Each row was made from one small tree. Brackets hold a mark, then the marks that hang from it, in the order of their numbers. Every link used is in the known rows. Write each row's tree.
Known rows:
(K894 (K461 K404) (K619 K77)): [ 12  -1   4  -9   2  -3  -1  -2  -3  -2  12   3  -2  -6  13  -2  -1  -4
   4   3   5  -4   6  -5  -3 -10 -11   9   2   3  -6   2  -1   1   1]
(K404 (K461 K894)): [ -6   0   0   8   4   1  -2   2   1  -1 -13  -8   3   2  -3  -1  -1  22
  -5   0  -1   4   4  -5  -2  -1   6   2 -10  -5  11  -2   3   3  -2]
(K77 (K619 K540 K550 (K894 K461))): [ -4   1   0 -14   0   0   5   1  -1   7   3  18 -16   1   2  -6  -9 -17
   7   1 -11  -6  -2   5  -9   9   2   0   2   4   5   4  -2   0   6]
(K461 K628 (K894 K619)): [  3   0   4  -3   4  -1  -6   0  -2  -5   1   8  -1   4   4   1  -9  21
  -3   4  -8   5   4  -7  -3 -11   1   6   0  -5   1  -2  -1   6   2]
(K57 K628): [ -3  -1  -1   4   6   3  -5  -2  -5  -9   5  -8   3   5  -1  -9  -1  38
   2  -3   6   5   3  -2  11   9  -3   1  -2 -11   2   0   6  -7  -3]
(K894 (K619 K252 K550)): [-11  -5  -3  -2   3  -2   6   2  -9  -3   7   0  -1   0  21   4  -4   1
   0  -6   4  -2  -3  -6  -2  -3 -10  -2   5   3  -3  -1   1   6   1]
(K899 (K57 K628)): [  1   0   1   6   4   5  -1  -3  -5  -5   1 -13  -1   6  -1 -11  -5  34
   3   0   8   8   8   8   8  13  -2   2   2 -10  -2  -1   6  -7  -1]
(K542 K550): [-13   2   0   6   8   4  -3   0   3  -9   0 -14   4   4  -9 -11   5  32
  -2  -9   9  -2  -2   0   8   3  -4   2  -5  -5   5  -3   3  -5  -9]
(K894 (K461 K628 K980)): [12  3  0 -9  1 -1  0 -2 -1 -6  6  9 -2 -2  4 -6  3 17  0  5  3  5  5 -8
  3 -7  1  7 -4  4 -2 -1 -4 -4 -4]
(K132 (K841 K77)): [ -7  -1   0   9   3  -5  -3   1  -4  -5  -8 -12  11   2  -1  -1   6  10
  -1   3  10   5  -7   8   4  -4   3   0  -2  -4   4  -2   5  -5   3]
(K404 K461): [ -7   0  -2   9   5  -1   4   0   1  -5  -5 -12   2   1  -7  -1   5  22
  -3  -2   9   4   1  -3   3   5  -1   3 -10   0  10  -2   3  -1  -6]
(K899 K57): [ -3   1   0   5   4   3   6   0  -1  -7  -3 -14  -1   4 -10  -7  -4  25
   1   0  11   6   3   9   3   6  -1   3  -2  -4   3  -1   4  -4   0]
(K77 (K619 K540)): [ -4   4  -2  -2   1  -1  -2  -1   2   0   4   5  -6   4 -32  -3  -4  10
   2  -1   6  -1  -5   7   5   7   0   0  -5  -8   8   3   1  -4  -2]
(K404 (K461 (K628 K57) (K894 K619))): [  9  -1   4   6   0  -3  -5  -2   2  -3   4   0  -2   0  18   6   0  -1
  -6   5  -9   0   4 -12 -13  -7   4   7  -5   0  -2  -3  -1   8  -2]
(K404 (K461 K628 (K894 K619) K980)): [ 12   0   2   0   0  -3  -4  -1  -1   1  -6   9   0   0   8   1   0  18
  -7   6  -7   5  12 -13  -6 -14   2   8  -3   0   2  -4  -5   6  -2]
(K550 K542): [-18  -1  -5   3   2   1   5   3   3  -9   9  -6   6   1  -7   2   4  22
   1  -7  11   0  -4 -13   5   2   2  -4 -11 -10   2   2   4  -2   0]
(K540 (K619 K77 K252) K829): [ -1  -1  -1  15  -1   6  -3   2   9   0 -10 -12  12  -3   3  -1   7  -2
   0 -10   8 -11  -5   7   4  14  -8  -1   7   3  -2  -1   5  -2  -5]
(K841 (K77 (K619 (K540 K829))) K132): [-13   4   1   9  -2  -6 -23   0   1   2   2 -13  -3   0 -41  -1  -5 -35
   4   3   3   1 -19   9   6   5   2  -6   5  -2   7   4   0  -8   1]
(K77 (K619 (K540 K829) (K550 K542) K894)): [-18  -1  -8  -1  -7   2   6   3   7   5   4  14  -4  -2  -7   3  -2 -26
   4  -6  -9 -15  -9  -1  -3  15   3  -4  -1  -3   5   4   1   3   5]
(K404 (K461 (K628 K57) (K894 K619) K980)): [ 19  -1   1   2  -2  -4  -6  -3   2   0   4   3   1  -2  17   3   5   1
  -8   6  -8  -1   7 -14 -14 -12   5   8  -5   1  -5  -3  -4   6  -3]
(K77 (K619 K252 K540 K550 K894)): [ -9  -1  -2  -5  -3   3  15   3   1  10  -2  14  -9   4   5   4  -5 -22
   3  -5  -7  -3  -2   9  -3  11  -1  -9   5   2  -1   3  -2   4   4]
(K132 (K841 (K77 (K619 K540 K550 K894)))): [ -7   0   0  -2  -3  -5   5   1  -2  11 -10   8  -2   3  -2   2  -1 -29
   3   4  -8  -3  -6  18  -4   6   6  -5   6   1   4   1   1  -1  10]
(K841 K77 K132): [-15   1   3   7   7  -6 -11   2  -5  -5   3 -28   3   2 -20   0  -2  -6
   3   2   7  11  -8  -2   7  -5   1 -10   2   0   2   1   2 -10   3]
(K404 (K461 K628 (K894 (K619 K252 K550)))): [ -4  -4   2   2  -1  -2   6   2  -6   6  -7   8  -5   0  30  12  -7 -11
  -5   1 -12   8   8 -10  -8  -7  -2   0   4   6  -2  -4  -4  14   1]
(K841 K132): [ -9   1   1   4   7  -1  -5   1  -2 -10   6 -20   4   1 -16  -3  -2   4
   2  -2   6   5  -8  -5   6  -3   1  -5  -3   1   5   1   2  -7   0]
(K404 (K461 (K628 (K57 K899)) K894)): [13 -1  1  7 -3  5  1 -4  0  0 -3  0  1  2 14  5  7 13 -5  4 -7  7  8 -4
 -7  3 12  3 -7 -4 -3 -4  6  4 -2]
(K404 (K461 (K628 (K57 K899)) (K894 K619))): [ 15  -2   2   6  -2   1  -6  -4  -3  -2   4   5  -1   2  24   6   3  14
  -5   5  -9   3   7  -8 -13  -5   7   7  -3  -4  -4  -5   4   8   1]
(K404 (K461 K628 K894 K980)): [ 10   1   1   2  -1   1   2  -1   3   2 -12   4   3   1  -2   1   3  19
  -7   5  -5   9  12  -6   0  -7   8   5  -7   0   4  -4  -3   3  -5]
(K619 K77 (K540 K829) K550): [ -4  -1  -2  -7  -5  -2   2  -3   4   1  -2   2   2  -4 -14   2  -5 -28
   5  -2  -3 -18  -1  11   2  10  -6   2   7   9   7   2   7  -2  -1]
(K540 (K619 K77 K550 K894) K829): [  0  -2   0   3   1   6   6   2   8   2 -13  -8   9  -3   8  -4   0 -10
   3  -7  -8 -18   0   9  -5  18  -4   2   9  10   2  -1   6  -4   4]
(K77 K619): [ -8   3  -4   5   4   0   3   1   0  -5   3  -4   0   5 -20  -6  -1  26
  -1  -3  10   5  -7   0   4   7   0   1  -7 -11   7   2   0  -3  -2]
(K894 (K619 K77)): [ 0  0  0 -1  4 -5  2 -1  0 -5  8 -3  4  2 -1  0 -2  9  2 -2  7 -5  2 -5
 -1 -3 -9  4  2 -2  1  1  4 -1  1]
(K894 K461): [-4  1  0 -3  6  0 -2  0 -2 -9  5 -3 -2  0  1 -8 -1 24  3 -1  7  1 -2 -6
 -1 -1 -1  4 -7 -1  5  1  3 -4 -2]
(K540 K619 K829): [ -3   1  -2  12   5   5 -13   1   6 -10  -9 -17  11  -2 -13 -10   3  28
  -1  -7   7 -11  -9   5   5  12  -2   6  -1  -1   9  -3   5  -6  -5]
(K461 K894 K980): [  4   1  -1  -4   3   3  -3   1   1  -2  -6  -1   7   1  -8  -7  -1  34
  -4   0   0   0   4  -5   0 -10   7   1  -7  -6   4  -1   1   0   0]
(K77 (K619 K252 K550 (K894 K461))): [-10   0  -3  -2   1   2  13   5  -3   7   1  13 -10   1  29  -3  -4 -12
   3  -5  -5   3  -4  -4  -9   8  -1  -6   2   2  -4   2  -4   5   5]

Which tree is each row?
[-17   4   2  10   5  -6 -10   2  -5   0   5 -21   0   4 -30  -1  -3  -9
   2   2   8  15 -13   0   5   0   2 -10   0  -8   3   3  -1  -9   3] => (K841 (K77 K619) K132)
[ -6  -3  -2   8  -2   5   2   2   4   3 -11 -10  10  -5  11   2   2 -15
   2 -10   3 -12  -4   8   2  16  -9  -2  11   8  -3  -2   5  -1  -2] => (K540 (K619 K77 K252 K550) K829)
[ -7   2  -3   2  -3   1   2   1   1   4   2   7  -6   4 -16   2  -1  -2
   1  -4   8   2  -6   7   5   8  -2  -6  -1  -7   1   3  -1   1  -3] => (K77 (K619 K252 K540))
[ 9  1 -2  3  0 -1  6 -2  2 -4 -4 -2  3  0 -6  2  9 17 -6  3  4  8  9 -5
  5 -2  1  5 -7  4  3 -3 -4 -2 -8] => (K404 (K461 K628 K980))
[ 20   1   3  -9  -1   6   3  -2   1  -1  -4   7   4  -1  -4   0   1  20
  -6   6  -6   8  12   0   6 -14   5   4  -4   0  -5  -1  -6   2  -2] => (K461 K404 K628 K894 K980)
[-16  -4  -5  -7  -2  -5  10   1  -1  -1  15   2   4  -3  10   9  -3 -11
   6  -6   4 -10   1 -15  -4  -2  -8  -2   2  -1  -3   2   3   2   6] => (K894 (K619 K77 (K550 K542)))
[ -8   3  -2  13   1  -6  -3   1  -3   0  -6  -6   6   3 -13  -3   5   8
  -2   4  11   9 -12  10   2   1   4  -1  -3 -11   6  -1   2  -4   2] => (K132 (K841 (K77 K619)))
[-16   2   3  -2   4  -5  -4   4  -7   7   5  -7 -10   1   4  -4  -9 -35
   7   3  -9  11 -10  -4  -8   1   3 -10   6   4  -1   3  -4  -5  10] => (K841 (K77 (K619 K550 (K894 K461))) K132)
[-12   1   4   7  -1  -2  -4   4   0  12   0  -6  -8   5 -12   6  -2 -45
   4  -1  -4   9 -10   7   1   3   2 -19   8   0  -6   4  -4  -3   7] => (K841 (K77 (K619 K252 K540 K894)) K132)
[-11  -3  -4  -1  -5   0   0   0   0   0  -3   3  -1  -4   0   3  -3 -23
   2  -6   0 -12  -6   9   4   8  -5  -2   6   8   3   0   4   3  -3] => (K619 K252 (K540 K829) K550)
[  1   1   3   6   2   2   3   0   2  -1 -12  -1   0   3  -3   4  -1  15
  -6   4  -7  11   9  -5   0  -1   7   4  -7  -1   6  -3   0   4  -3] => (K404 (K461 K628 K894))
[ -7   2  -5   9  -6   1  -5   1   5   3   0   7  -3   0 -16  -1   0 -10
  -1  -5   6  -6 -13   9   5  12  -3  -2   1  -5   5   2   1   2  -6] => (K77 (K619 K252 (K540 K829)))
[ 11   1   0 -14   0   1  -1   0   4   1   2  14  -7  -1   2 -10   1   1
   4   2  -6 -11   5   0  -5  -4   3   2  -1   6   1   2  -1  -3   2] => (K619 K540 (K894 (K461 K980)))
[-12   4   3   2   1  -6 -15   0  -3   4   5 -14  -6   3 -42   1  -6 -26
   5   4   4   9 -12   7   7   0   3 -11   4  -4   4   4  -2 -10   3] => (K841 (K77 (K619 K540)) K132)
[-10  -3  -3  10   0   6  -3   3   1  -2 -11 -12   8  -5  10  -3   1   3
   0 -11   4  -9  -9   5   2  14  -6  -1   7   6   2  -3   3   0  -3] => (K540 (K619 K252 K550) K829)
[ 24   1   3 -13   0   4  10  -1   1  -2   3  13  -4  -3  19  -4   7   4
  -1   6  -7   3  11  -3   1  -8   1   7  -3   9 -10   1  -9   0   0] => (K619 (K894 (K461 K404 K628 K980)))
[ -8   1  -2   8  -6  -5  -4   1  -2  10  -8   4   1   2  -8   5   5 -21
   0   2   9   5 -11  16   4   1   2  -8   4  -7  -1   1   0   0   1] => (K132 (K841 (K77 (K619 K252 K540))))
[-17  -4  -2  -7  -4  -4  -4   1  -1   6   2   9  -6  -3   4  10  -8 -16
   2  -1 -10  -9   5 -14 -10  -7   3   0  -3  -2   7   0   0   9   5] => (K404 (K461 (K894 (K619 K540 (K550 K542)))))
[ -7  -4  -1  -5   0  -4  12   1  -5   3   7   2   1  -1  21   8  -4 -16
   2  -6   4  -4   3  -5  -4  -2 -13  -4   9   6  -7   0   2   5   3] => (K894 (K619 K77 K252 K550))
[ -2  -1  -2   2   0   2  -2   1   8  -4  -5   3   0   1  -8  -5   0  -6
   1  -3  -7 -17  -4   9   1   9   1   2   0   3   7   1   6   0   0] => (K619 (K540 K829) K894)
[ 1 -3 -3 -9  0  2 14  4 -3  5  0 10 -4 -3 38 -4  2 -6  2 -4 -5 -3  4 -7
 -8 -2 -1 -4  2 10 -8  0 -3  3  3] => (K619 K252 K550 (K894 (K461 K980)))
[  6  -3   0  -2  -4  -2  -9   0   0  10  -7  10  -4  -2   9   4   1  -4
  -5   1  -4  -6   8  -7  -7 -14   0   0   0   1   0  -2  -4   9  -2] => (K404 (K461 (K894 (K619 K252 K540)) K980))
[ 14   1  -1 -11   1   2  -1  -2  -3  -5   7   1   1  -6   4  -9   6  19
  -1   3   8   0   4  -4   4 -11  -2   7  -7   3  -3   1  -5  -3  -3] => (K894 (K461 K404 K980))
[-12   0  -4  -6  -4   1   8   1  -3   7   2   9  -8   1  -8   4  -6 -16
   2  -4   3   0  -5   7   3   8  -3  -7   3   0   2   3  -2   3  -1] => (K77 (K619 K252 K540 K550))
[ 28  -1   4 -10  -3   1  -4  -3   0  -3  12   6   2  -4  14   2   2   2
  -6   7  -8  -2   7  -7  -7 -20   3   7  -2   0 -14   0  -7   5   0] => (K461 K404 (K628 K57) (K894 K619) K980)
[-12  -3  -4   5  -3   6   8   4  12   2  -5  -5  11  -5  12   3   4 -17
   5 -11  -7 -19  -2  -3  -4  18  -1  -3   5   4  -1   0   5  -1   5] => (K540 (K619 K77 (K550 K542) K894) K829)
[ 28   1   6  -9   2  10   2  -1   5   0  -4   7  -1  -5  16  -7   8  12
  -1   3  -9   0  11   2   0  -3   1   8   2  10 -10  -1  -9  -4   0] => (K540 (K619 (K894 (K461 K404 K628 K980))))
[ 18   1   4  -9  -2  -2   0  -2   2   2   0  13   3   1   4   2  -3   8
  -2   5  -8   0  12  -8  -4 -15  -1   5   4  -1  -5  -1  -3   4   3] => (K461 K628 (K894 (K619 K77)) K980)
[  3   0   3   5   3  -2  -3   0  -1  -2  -6   4  -3   3   7   5  -5  13
  -6   5  -8   7   8 -10  -5  -8   2   8  -3  -2   5  -4  -2   8   0] => (K404 (K461 K628 (K894 K619)))
[ -7  -3  -3  -7  -1  -5 -10  -2  -3  -5   5   5  -3  -4  -6  -1  -9 -13
   3  -1  -3 -20  -7   3  -1   2  -8   8   6   6   9   0   4   2   1] => (K894 (K619 (K540 K829) K550))
[ 33   1   1 -12  -5   6   1  -8  -4  -5  17   9   0  -6  22  -3  13  11
  -1   6   2   2   8  -3   0  -8   4   8  -3   3 -17  -1  -2  -3  -3] => (K894 (K461 K404 (K628 (K57 K899)) K980))
[ -2  -1  -2   4  -7   0  -1  -1   8   3  -3   3   4  -3  -6   5   3 -26
   2  -5   5 -13  -2  10   6   9  -8  -3   6   5  -1   2   6   1  -5] => (K619 K77 K252 (K540 K829))
[ 21   2   3 -12  -1   2   3  -4  -2  -5   7   8  -2  -5   6  -5   5  12
  -1   6   3   6   9  -4   7 -11  -1   9  -4   6  -8   0  -8  -2  -4] => (K894 (K461 K404 K628 K980))
[  6  -2   3  -5   5   2  -5   1  -4  -4   1  -1   1   0   4  -2  -7  23
  -3   2  -2  -1   4  -4  -2 -15  -1   6  -3  -6   0   0  -2   6   3] => (K461 K404 (K894 K619))
[ -1  -3   2 -13  -5   0  14   1   2  12   0  16 -10  -2  28   5  -4 -44
   9  -2 -10 -10   8   4  -7   6  -5  -7  10  13  -7   3   1   3   6] => (K619 K77 K252 K540 K550 (K894 K461))
[ -1  -1   1  -3  -4   0   7  -1   5   5   1   2   0   1  -6   8   2 -17
   4  -4   6  -5   4   8   6   5  -6  -7   4   3  -3   3   4   0  -3] => (K619 K77 K252 K540)
[12  1  4 -7  1  2  3 -2 -3 -8  7  4 -5 -3  6 -1  0  8  1  5  2  9  5 -1
  6 -5 -2  8 -4  5 -5  1 -5 -1 -4] => (K894 (K461 K404 K628))
[ -5   3  -1   4  -3  -6  -8  -1  -1   5  -6   1   1   3 -23   0   3 -10
   1   5   6   2 -10  17   3   1   5  -1   0  -8   7   1   2  -5   2] => (K132 (K841 (K77 (K619 K540))))
[-10   3   4   2   2  -4  -8   2   0   7   1  -8  -8   6 -28   1  -5 -34
   5   3  -6   6  -9   8   1   3   5 -13   6  -2   2   4  -2  -8   8] => (K841 (K77 (K619 K540 K894)) K132)
[-18   2   1  14   2  -4  -6   4  -5   4   3 -18  -1   4 -15   4  -1 -20
   1  -1  10  19 -14   0   6   0   0 -16   4  -6  -5   3  -3  -4   1] => (K841 (K77 (K619 K252)) K132)
[-15  -1  -4  10  -3  -5   7   3  -8   8  -8  -1   4   1  12   5   3 -17
  -1  -1   8  10 -12   9   1   2   0  -8   4  -4  -2  -1   0   2   4] => (K132 (K841 (K77 (K619 K252 K550))))
[22  0  0  2 -5  5  0 -5  2  2 -3  5  5  0 14  2 11 18 -7  5 -6  6 11 -6
 -7 -4 13  4 -7 -3 -5 -4  2  3 -3] => (K404 (K461 (K628 (K57 K899)) K894 K980))
[19  1  1 -8 -1  3  9 -3  0 -7  4  2  4 -2 -6  0  6 18 -5  4  4  6  9  1
 12 -8 -1  6 -4  4 -7  0 -6 -2 -5] => (K461 K404 K628 K980)
[ 26   0   4  -9  -4   5   1  -3   4  -3   6   2   5  -4   6   1   6   4
  -6   6  -6   1   8  -2  -1 -13   8   4  -6   1 -12   0  -6   1  -3] => (K461 K404 (K628 K57) K894 K980)
